What can hang from each mark
Q: T Y
W: E Z
Z: S Y
E: T W
F: M Y
Y: K Q Z
K: S Y
T: E
M: K

Known rows, with every way that one mark hangs from another
T(E(W)): [ 6.5 12.8 12.6 -9.9 -6.7 15.4 -2.7  0.2  2.8 -9.5  9.9 -0.5 16.0  1.6
 -3.5 -4.7 -6.1 10.6 -2.3 -4.3 -8.0  6.7 -6.2  4.1]
E(T W(Z(S Y))): [  3.1   1.2  13.9   4.0  -3.7  -0.4   6.1  21.8  15.0   3.0  22.0   3.2
   7.2  -1.9 -16.2 -15.7  -1.7  13.1  -4.1  17.2 -39.4  -7.1  10.6 -16.9]
Z(S Y(K Q)): [  3.4  -9.3  17.7  17.9  16.2  -2.2  -1.5  18.4   1.3 -13.8  17.0  13.7
 -12.2  -6.0 -12.9  14.2   4.2   0.2  -4.0  21.9 -27.5 -17.5 -14.9 -13.6]
M(K(Y(Q(T)))): [-10.5  -3.2  -8.5  16.5   0.2  23.9  -1.7   3.2 -20.2  -6.2  24.9  -0.8
   9.9   3.3 -14.8  20.9   3.9  10.1   5.9   3.0  -0.4 -11.6   0.2   9.6]
K(S): [ -8.4   4.7  10.7  -5.5   1.3   8.0   5.0  -3.8   0.1  13.1  -1.8   8.3
   7.2  -7.9  -9.1  -0.5   1.1  11.9  -1.9  -2.9 -16.2  -6.7   4.2   4.0]
E(T): [ -1.9   7.8 -17.0   4.3  -1.2   8.8  -4.5   5.2   8.7  -1.8  -1.2 -12.0
   0.3  -5.6   3.6  -4.4  -0.8   4.3   3.5  12.3  -6.1   0.9  14.2  10.4]
W(E Z(S Y(K Q(T)))): [ 16.3 -32.1  29.9  13.0   0.4   3.0  -6.3  27.5   5.3  -1.5  40.9   9.3
 -10.0  12.2 -23.7  19.1   9.5  -7.8 -16.4  22.8 -13.5 -17.0 -18.7  -9.6]
Z(S Y(K Q(T))): [  5.5 -15.0  15.2  18.9  11.1  15.9  -6.1  12.5  -4.7  -9.2  25.9   8.8
  -6.9  -1.7 -15.6  20.0   7.8   2.6  -5.2  23.8 -14.5 -22.9  -2.6 -17.0]
E(T W): [  1.2  16.6 -14.2   5.7  -4.3  21.8  -3.3   8.8   7.2  -3.4  -2.2 -15.3
  11.3  -2.5  -6.6  -1.9  -1.1  13.9   3.4   9.6 -12.1   0.4  14.8  12.1]
Q(T(E(W(Z))) Y(K(S))): [  2.9   1.1  36.5 -19.6  -2.0  23.7  -7.8  -2.9  -7.5   0.4  38.1   5.2
  22.6  21.5 -33.7  33.0  13.1  20.4 -18.8  11.8 -13.5  -5.1  -8.7  -5.6]
Y(Q): [ -0.5   1.6  -4.3  12.4  -1.4   2.4   0.3   5.5   3.6 -12.1   4.9   2.1
  -4.0   1.0  -2.3   5.3  -0.4  -3.6   4.6  10.5  -9.1   1.2  -3.1   7.6]
F(M(K) Y(Z(S))): [ 13.4 -20.8  31.6  10.4  -9.9 -14.6  -2.0  -7.2  10.2 -16.1  16.4   2.6
 -13.9  10.7 -22.5   6.8  12.8   3.4  -7.7  24.6  -1.2 -18.6   4.1   0.2]
Y(K Q(T) Z(S)): [ 16.3 -14.6  31.5  22.9  -5.4  16.3 -11.8   9.7  15.3 -20.7  29.0  -7.6
 -15.2  20.1 -18.0  27.4  10.4   5.3  -2.2  32.4  -7.9 -11.4   6.1  -1.0]
T(E(W(Z))): [ 11.7   6.7  23.6 -15.3 -14.6  -3.1  -1.2   4.3  12.2  -8.8  20.2   3.3
  17.4  16.2  -7.6  -5.4  -5.0   7.0  -6.0  -1.2 -15.7  11.7  -7.2  -0.9]
W(E(T) Z(S Y)): [  5.3 -18.4  12.3   2.6  -2.5  -7.9   3.6  29.0  16.4  11.5  27.1   2.3
  -8.5  -5.8 -10.2 -18.6  -1.5  -3.2 -12.2  15.7 -24.5  -5.5  -5.7  -6.5]
K(S Y(Q(T))): [-20.1   5.4   3.6   9.8  -3.2  27.9   6.1  -1.7  -4.9  13.2  21.8  11.1
  12.7  -5.5 -21.5  14.9  -2.2  14.2  -3.8  16.6 -17.6 -14.2   5.5   9.2]
Z(S Y(K Q(T(E)))): [  9.3 -10.8  24.2   8.0   7.0  18.1  -8.9   8.6  -1.1 -17.1  36.5  11.5
  -1.7  -3.7  -8.2  13.8   1.9   4.1  -7.7  22.6 -16.4 -15.4  -9.3 -14.8]
F(Y): [ -3.6  -6.8  -5.1  -4.5  -6.5  -7.5   3.0  -3.0  -2.0   7.9   0.7   8.2
  -2.4 -10.2  -3.4   7.4  11.4  -9.9  -8.9  11.2   3.5  -2.4  -2.2  -0.2]
Q(T Y(Z)): [ -3.6 -17.8  11.4   3.8   1.5  15.2  -6.4  -4.7  -3.0  -9.4  30.8  -7.8
  -4.9  21.0 -17.1  16.9  12.4   2.0  -1.7  22.1  19.3   3.4   2.6  -7.9]
K(S Y(Q(T(E(W))) Z)): [ -8.8   9.6  31.8   4.4 -10.4  40.1  -2.0   0.0  11.6  -9.1  40.8   6.5
  20.8  10.7 -31.5   9.4  -5.6  24.5  -1.0  26.1 -23.8  -0.7  -2.4  15.6]
K(S Y(Q(T) Z)): [-16.1  -3.3  19.4  14.2  -4.0  25.0   0.1   0.4   9.5   1.3  31.6   7.6
   4.7   9.3 -28.0  14.0   0.6  13.9   1.6  29.5 -16.6  -7.1   4.3  11.4]
K(S Y(Z)): [-17.5   2.1  26.4   0.4   2.0   4.2   4.2   0.1  11.6   9.6  17.9   9.5
   3.2   4.3 -23.6   2.3  -2.3  14.8  -2.3  18.4 -20.4  -3.6  -5.2   6.9]
F(Y(Q(T) Z(S))): [  5.3 -21.9  19.4  16.8 -20.4  10.2   0.8   3.5  14.7  -6.1  29.6   3.3
 -13.2   2.9 -15.4  12.8  14.4  -4.9  -5.5  36.5  -4.6  -7.8  13.4  -4.0]
T(E): [  4.1   3.8   8.8 -10.8  -3.8   1.7  -3.2  -3.7   4.1  -8.1  10.6   2.9
   5.3  -1.1   7.4  -6.6  -5.7   1.4  -2.6  -1.4  -2.2   7.2  -6.6   2.4]

Rows
[ -0.8  -5.7  32.8  10.9 -16.7  18.6   0.5   2.7  16.3 -14.2  49.2   3.5
  -2.5   7.3 -12.0   3.9  -8.5  10.0  -5.2  30.6 -15.3  -2.5  -0.9  -0.6]
K(Y(Q(T(E)) Z(S)))
[  5.9  10.5  -3.0   0.2 -11.6   4.0  -2.6  13.1  16.3  -2.5   8.5 -10.9
  11.5  12.2 -11.1  -2.9  -0.2   9.8   0.2  12.6 -20.6   4.9  13.9   7.3]
E(T W(Z))
[  4.4  -5.9  31.9  -0.4  -3.0  -8.5   9.8  17.3   6.8   4.4  24.0  15.8
   7.6   3.3 -20.0 -11.1  -1.5   9.1  -7.4   4.6 -32.2  -7.7  -3.5 -28.2]
E(W(Z(S Y)))
[ -4.9  -9.3  24.6  21.6 -12.8  16.8   3.5   6.3  12.5  -6.3  38.5   0.4
  -7.7  10.0 -19.7  10.3  -2.4   8.9  -2.4  30.8 -13.3  -9.8   5.9  -2.7]
K(Y(Q(T) Z(S)))
[  9.3 -16.2  33.2  -0.3   9.1 -22.5  -0.3  16.9   6.7   0.3  22.6  16.2
  -7.5   6.5 -16.1   7.8   5.9   0.0 -12.0  14.6 -26.7 -13.5 -13.0 -26.6]
W(Z(S Y(K)))
[ -7.7  -6.1  13.6  -4.7  12.9  26.0  -6.5  -7.3 -19.6   9.0  18.3   1.5
   5.4   5.3 -25.0  39.1  17.6  14.3 -13.5  13.3   2.5 -16.6  -1.2  -5.0]
Q(T Y(K(S)))
[ -5.4  -7.9  10.3  11.4  20.1  24.0  -9.6   6.2  -7.2  -3.1  18.2  16.2
   6.6  -1.5 -23.5  24.0  10.4   8.5  -1.9  22.0 -17.8 -19.9  -4.4  -1.7]
Z(Y(K(S) Q(T)))
[ 11.7 -11.4  12.6   1.3 -17.9  -4.7   2.7  23.2  21.7  12.3  19.8 -10.3
  -8.6   1.2  -7.1 -10.3  -0.3  -0.5 -13.9  10.5 -19.7  -1.8   3.5   7.1]
W(E(T) Z(S))
[  8.2   8.1   5.6   3.8 -12.5  36.4  -6.2   0.2   0.5 -17.9  23.9  -3.5
  17.6   8.0  -7.9   6.8  -3.4  10.8   1.6   8.1  -3.6   2.5   3.2   8.9]
Y(Q(T(E(W))))
[ 13.3 -20.0  19.1   3.6   6.3  -9.5  -6.1  33.0  15.6   5.5  25.6  -1.2
 -12.0   1.1 -16.4   3.2   5.9  -2.9 -17.4  22.6 -24.2 -11.6 -13.8  -3.8]
W(E(T) Z(S Y(K)))
[ -5.3   1.8   0.1  21.7   3.9  -1.9  -1.4  -3.4  -5.9 -23.4  14.3   4.0
   1.0  11.8 -20.8  15.1  -6.2   8.8   2.5  16.9  -7.6 -18.5 -12.2  17.8]
F(M(K(Y(Q))))
[ -0.8  -8.0   1.6   4.3   6.2  18.5  -6.5   1.9  -3.4 -17.8  31.7  12.9
   8.3  -2.7  -0.4  -3.0  -3.9  -1.6   3.4  15.5  -3.9  -0.6  -6.6  -7.2]
Z(Y(Q(T(E))))
[-12.5   0.6  -7.6  14.2  -5.0  20.4   0.8   0.6  -5.6  -0.8  22.5   2.3
   4.9   2.2 -11.7  16.0  -3.2   3.6  -1.8  18.2  -0.8  -8.7   0.6   5.4]
K(Y(Q(T)))
[ 10.8 -16.9  42.3  -2.5  -0.4  16.1 -11.6  -1.8   2.5 -17.9  46.3  -6.6
  -9.8  18.6 -16.9  27.2  12.4   8.8 -14.9  27.1   4.4  -4.3  -6.9 -13.9]
Q(T(E) Y(K Z(S)))
[  1.8 -12.9  13.7  -3.9  14.9  -1.1  -9.8  25.5  12.0  12.8  17.0   5.9
   1.1   1.4 -24.9   6.8   9.4   3.0 -13.8  21.4 -26.8  -8.7 -16.3  11.0]
W(E(T) Z(Y(K(S))))
[  1.4   4.8  23.0   2.3  14.3  39.2 -11.6   6.9  -4.8 -12.1  28.3  14.7
  21.9   0.4 -26.9  20.0   4.7  19.3  -4.2  18.3 -25.4 -13.3 -10.2   1.2]
Z(Y(K(S) Q(T(E(W)))))
[  1.5  -9.0  32.1  13.0 -11.7  23.6  -2.1   4.9   1.1 -18.8  51.9   0.2
   2.3   8.7 -15.3   8.9  -2.7  16.4   1.8  15.2 -15.1  -5.7  -1.1   3.6]
M(K(Y(Q(T(E)) Z(S))))
[ -9.9  -1.8  26.7   4.7  -2.5  31.7  -4.7  -1.9  -2.0 -12.4  44.0   6.0
  14.0   8.8 -24.2  12.2   1.3  22.1   6.4  13.2 -18.3  -3.0  -3.3  17.6]
M(K(S Y(Q(T(E)) Z)))
[ 12.3 -20.0  26.6  24.1 -10.6 -11.9  -1.8  -1.6  14.1 -28.8  20.9   5.6
 -18.2  12.4 -24.8  12.1  11.9   0.1  -2.5  35.5 -10.1 -17.0   0.5   8.2]
F(M(K) Y(Q Z(S)))
[ -2.7 -12.3  23.4  23.7  -8.1  21.4   0.8   8.8  -1.7 -11.1  41.5  -2.9
  -3.5  10.0 -22.6  14.6   4.5  15.3   4.4  16.0 -13.5 -13.1   5.9   1.5]
M(K(Y(Q(T) Z(S))))
[  5.5  -1.9  21.9   8.3  -3.8  32.9   1.9   9.1  -0.7 -13.4  37.3  10.7
  13.9  -6.7 -12.7  -5.7  -6.7  13.9  -2.6  12.5 -23.2 -10.0   0.6 -15.8]
Z(S Y(Q(T(E(W)))))
[ -4.4 -13.6  28.6   0.5  12.0  22.8 -12.1  -5.1  -3.7  -2.8  27.7  -2.6
  -2.4  20.6 -32.8  37.1  20.3  13.0  -8.6  27.2   3.4  -8.6  -2.3  -2.7]
Q(T Y(K(S) Z))
[-12.1   1.1  28.0   3.1  -7.3  27.4  -3.1  -3.5  13.2  -7.0  42.6   9.7
  10.3   7.6 -20.9   7.6  -5.4  15.1  -0.6  29.1 -18.6   0.0  -2.8  13.9]
K(S Y(Q(T(E)) Z))
[  9.7   1.9  15.7  18.2   3.8   1.6  -4.1  31.2  17.7 -16.0  26.4   2.8
  -0.8   5.9 -24.8  11.4   4.1  10.7  -4.1  34.6 -47.9 -12.3  -1.4  -6.3]
E(T W(Z(S Y(K Q))))
[ 19.3 -23.5  31.6  24.5 -11.8   0.6 -13.8  -5.8  22.5 -25.5  26.8   0.9
 -20.7  22.1 -29.6  35.1  16.1  -2.8 -15.5  59.8   3.0 -24.7   4.9   4.4]
F(M Y(K Q(T) Z(S)))
[  2.2   3.6  36.8  12.8 -19.8  33.3   1.1   6.7  14.8 -15.7  49.8   0.4
   8.4  10.5 -23.2   5.9  -9.1  19.4  -4.4  27.0 -20.6  -3.5  -0.8   1.4]
K(Y(Q(T(E(W))) Z(S)))
[ -0.6  -9.8  37.8 -11.2   8.2  24.8 -14.7  -8.6  -0.8 -11.1  38.2   0.3
   2.7  19.2 -25.6  31.0  14.3  14.7 -11.9  25.4   2.2  -2.0  -8.3  -0.3]
Q(T(E) Y(K(S) Z))
[ -3.9  -3.3  12.2  -8.6   4.9  -0.2  -2.6  -2.8  -2.8  14.9  -2.1  12.8
  -0.6 -11.1 -18.8  28.1  20.1   1.8 -15.5  15.8 -12.5 -13.6  -6.1   6.3]
F(Y(K(S)))
[ 14.8  -9.4  33.4  21.8  -1.1  -2.2  -7.7  15.3  21.3 -24.7  19.3  -2.6
 -21.2  15.3 -16.2  21.1   7.8   2.1  -1.0  30.1 -21.4  -6.5  -6.8   2.1]
Y(K Q Z(S))
